Every row comes from one small tree of marks. Brackets hold a mark, then the marks that hang from it, in alphabetical order. Every link used is in the known rows. Which tree was each row made from?
Known rows:
(fela (nulegi bugu) (tidi mabigag)): -9.8  7.3  18.1  20.5  17.7  2.7  -12.0  -0.9  15.3  8.5  -21.5  -0.1  -1.7  16.3  36.5  -11.2  -17.4  11.1  -1.3  -19.6
(mabigag (tidi (fela (nulegi (bugu noke))))): -15.5  11.5  5.1  0.5  35.8  -3.1  -14.7  1.3  9.0  -0.5  -13.5  4.2  -2.6  -5.4  20.5  17.5  -21.1  6.8  4.2  15.8
(noke zemes): -2.3  11.1  16.5  6.7  -2.4  22.9  18.9  13.5  -6.3  13.0  -19.0  13.9  21.2  13.9  17.0  -0.1  -21.2  0.9  -0.4  2.0
(tidi fela mabigag): -3.8  11.1  83.4  -2.6  -6.8  17.1  12.2  1.8  12.8  -8.8  -7.4  6.2  12.1  0.4  50.7  -17.8  -17.2  -17.0  2.7  -10.1
(nulegi (bugu noke) (fela tidi)): -6.5  8.1  -15.2  21.7  33.4  12.1  -19.9  13.6  -14.0  3.0  -50.6  11.6  19.3  19.8  -14.7  17.5  25.7  8.8  -6.8  8.0
(fela tidi): -3.8  11.9  31.4  10.3  4.7  13.5  16.8  11.1  -5.0  0.0  -40.4  4.1  31.5  19.6  15.7  3.5  8.3  -11.2  -5.4  -8.3
(mabigag (tidi (fela nulegi))): -14.5  13.1  62.5  -2.9  12.3  -8.4  3.0  4.9  9.1  -0.7  -14.7  0.5  7.1  -1.4  34.0  7.8  -11.7  -15.8  5.1  0.4
(voled (bugu noke (nulegi (fela tidi)))): -8.7  7.9  -13.1  3.2  11.8  2.1  9.3  22.2  -36.4  9.2  -46.8  21.2  25.3  20.7  -24.3  12.4  44.7  -23.8  -12.0  -3.4
(noke (tidi mabigag) zemes): -2.0  4.6  14.5  16.7  0.1  27.0  17.8  2.7  -7.4  6.7  -14.9  11.1  10.8  22.0  27.0  -26.8  -8.0  -2.1  -7.6  -18.0
(nulegi (bugu (noke (tidi fela) zemes))): -10.0  3.1  -25.5  16.3  23.6  27.6  1.2  -1.3  -16.0  1.3  -11.8  8.9  10.2  17.3  10.1  -7.6  -10.2  -9.0  -4.7  15.8
(tidi (fela (nulegi bugu)) mabigag): -11.1  9.3  54.9  6.4  8.7  -1.1  -16.5  -3.3  20.9  2.8  5.9  0.8  -14.2  0.8  55.9  -19.4  -39.4  -1.4  6.8  -9.4
(fela nulegi tidi): -2.6  11.9  32.7  21.8  11.0  -5.5  -2.6  11.5  0.2  9.2  -26.2  -1.3  21.9  16.9  15.4  8.1  4.9  -14.3  -2.6  -9.7
(noke (tidi fela mabigag) zemes): -7.3  2.1  45.5  14.8  -3.9  28.1  18.3  -4.4  -4.2  -2.2  -7.9  5.7  13.8  17.9  40.8  -31.7  -2.8  -23.5  -4.2  -10.7
(noke (tidi fela) zemes): -8.7  4.5  30.7  12.8  -1.1  20.9  18.9  2.8  -16.0  1.2  -13.1  5.2  20.9  21.2  25.4  -17.1  -0.3  -31.4  -4.1  0.9
(noke (tidi fela mabigag)): -4.9  7.0  65.6  6.0  -2.3  14.3  12.4  -2.3  0.3  -12.3  -8.6  3.2  8.1  12.7  45.4  -30.3  0.8  -27.1  -4.7  -16.7
(bugu (nulegi (fela (tidi mabigag))) voled): -6.9  12.6  23.5  12.0  4.3  1.2  -0.2  17.3  -10.9  0.9  -31.6  11.7  6.9  1.7  -23.0  -10.8  27.4  -2.1  -3.4  -24.4
(fela (nulegi (bugu voled)) (tidi mabigag)): -4.2  10.0  -4.3  22.8  22.5  -7.8  -11.8  1.1  20.8  5.2  -9.4  6.3  0.3  3.5  14.4  -18.0  -25.3  18.4  2.3  -15.7
(bugu (noke zemes) nulegi): -4.2  14.6  -23.5  1.3  5.2  25.0  11.2  20.5  -24.2  16.2  -16.0  13.8  10.0  1.8  -18.9  17.3  -12.5  -1.0  -3.1  5.9
(voled (bugu (nulegi fela))): -11.0  11.7  17.6  -14.4  -7.0  -7.0  14.6  25.0  -30.4  14.0  -29.2  24.1  2.1  16.7  0.8  -5.0  8.3  -24.1  -5.8  -12.7
(bugu noke nulegi voled): 4.9  22.7  -24.8  -5.7  12.2  0.5  6.9  24.3  -14.4  3.3  -6.3  17.7  7.8  -15.8  -36.9  13.1  -17.2  2.1  -0.3  3.3

Which tree is each row?
0.3  14.8  -18.9  11.6  30.3  -4.5  -24.6  12.0  2.7  12.7  -6.8  8.8  -2.2  2.4  6.7  15.5  -34.4  15.3  1.1  9.7 -> (fela (nulegi (bugu noke)))
-6.9  7.8  4.8  19.7  20.1  4.6  -10.2  6.4  6.3  -1.1  -34.3  15.2  6.7  10.2  -0.3  -17.9  5.6  20.7  -1.4  -13.8 -> (nulegi (bugu voled) (fela (tidi mabigag)))
-5.2  12.1  33.1  7.7  13.0  -11.0  -15.1  -2.0  26.9  -0.6  16.8  7.5  -11.3  -11.9  34.3  -25.3  -48.3  7.2  9.8  -6.4 -> (tidi (fela (nulegi (bugu voled))) mabigag)
11.1  8.6  -34.3  23.4  18.6  21.5  9.1  5.4  -6.3  1.9  -1.6  21.2  20.0  3.7  -15.0  -17.3  -7.3  10.6  -5.9  0.5 -> (bugu (noke (tidi mabigag) zemes) voled)
-13.1  10.0  44.1  10.3  -0.8  11.1  -1.2  15.3  -15.9  4.3  -43.7  5.4  4.0  14.4  -0.7  -5.0  35.8  -11.3  -6.8  -28.9 -> (bugu (nulegi (fela (tidi mabigag))))
1.3  10.8  -51.0  19.4  31.7  11.2  -17.6  17.3  -10.7  13.2  -17.5  28.4  11.1  2.0  -35.4  7.7  -13.3  30.4  1.8  21.8 -> (nulegi (bugu (noke zemes) voled) fela)
-4.5  7.3  57.7  20.5  6.1  14.2  -1.9  9.6  -3.3  -0.8  -44.7  9.3  21.1  20.3  15.4  -7.0  32.9  -4.2  -5.7  -18.9 -> (nulegi (fela (tidi mabigag)))
2.7  10.7  23.5  20.8  20.4  -7.3  -15.3  6.3  -8.7  -2.5  1.4  -0.6  13.9  7.3  10.4  3.4  6.1  -33.3  -3.4  6.6 -> (bugu (noke (tidi (fela nulegi))))
-6.3  10.6  27.9  1.6  4.6  16.1  5.8  4.9  -17.3  -9.5  -5.9  3.3  -2.6  0.4  10.0  -13.1  10.9  -28.6  -7.1  -12.6 -> (bugu (noke (tidi fela mabigag)) nulegi)
1.4  13.6  -62.7  11.0  14.5  11.3  12.3  17.9  -31.2  9.9  -5.8  17.4  8.2  1.1  -46.5  -1.3  -3.0  -3.2  -7.0  2.4 -> (bugu (noke tidi zemes) nulegi voled)
-1.7  5.8  -12.7  18.9  30.1  11.7  -24.0  6.1  -12.2  -0.4  -26.6  15.0  -8.6  18.0  1.4  -11.6  11.4  12.9  -9.4  -7.1 -> (nulegi (bugu (noke (tidi mabigag))) fela)
-12.7  4.7  26.1  18.5  16.4  14.7  -11.1  4.7  1.0  1.4  -45.6  9.0  4.1  23.7  20.6  -12.6  14.8  12.6  -4.8  -17.7 -> (nulegi bugu (fela (tidi mabigag)))
-2.6  14.6  -18.5  -18.2  2.9  4.4  23.7  21.3  -24.6  8.5  -17.1  23.8  11.4  5.0  -3.5  6.5  -10.8  -16.4  -7.1  -0.3 -> (voled (bugu noke nulegi))
-1.0  16.4  -10.2  1.9  12.7  -1.0  7.3  13.6  -22.7  -9.5  0.7  7.7  7.4  -8.4  -27.8  -4.6  5.0  -27.5  -4.1  2.5 -> (bugu (noke (tidi fela)) nulegi voled)
0.1  11.2  -37.5  23.9  38.1  1.8  -19.1  14.8  -7.9  0.1  -38.3  18.2  21.7  7.4  -36.5  11.2  18.5  18.2  -3.0  11.3 -> (nulegi (bugu noke voled) (fela tidi))
-7.0  13.2  2.8  13.6  16.2  8.5  -9.2  23.9  -31.1  5.4  -47.1  8.0  18.6  11.3  -36.1  24.5  48.3  -12.2  -8.5  -4.0 -> (bugu noke (nulegi (fela tidi)))
4.5  18.4  -42.9  3.1  16.4  -2.4  6.7  20.3  -26.5  -0.1  -7.4  14.3  3.6  -4.1  -41.1  0.0  0.2  -8.6  -7.6  -3.2 -> (bugu (noke tidi) nulegi voled)
-11.3  9.7  3.2  19.0  22.0  -4.3  -11.6  6.3  4.0  12.1  -27.4  -0.7  5.6  19.4  20.5  2.9  -14.0  2.0  -1.6  -7.3 -> (fela (nulegi bugu) tidi)
-2.4  17.3  8.9  1.3  11.8  4.2  -13.5  28.0  -29.0  8.8  -29.1  13.6  2.3  0.4  -30.8  22.3  18.2  -7.6  -4.2  0.7 -> (bugu noke (nulegi fela))
-4.5  12.9  -20.0  20.6  25.4  -15.0  -10.2  8.0  9.8  8.3  -15.2  5.6  7.8  6.5  -1.4  -2.7  -22.8  11.2  1.9  -4.1 -> (fela (nulegi (bugu voled)) tidi)
-3.3  19.6  11.3  -1.7  1.9  -11.2  -2.8  28.2  -19.5  7.8  -18.3  17.2  -2.6  -5.4  -32.4  1.9  1.6  -5.6  0.6  -8.6 -> (bugu (nulegi fela) voled)
-5.3  9.5  -37.0  -9.3  1.0  18.8  29.4  18.8  -30.1  19.4  -15.3  27.3  16.6  10.9  -8.0  4.4  -13.3  -11.9  -6.2  6.0 -> (voled (bugu (noke zemes) nulegi))
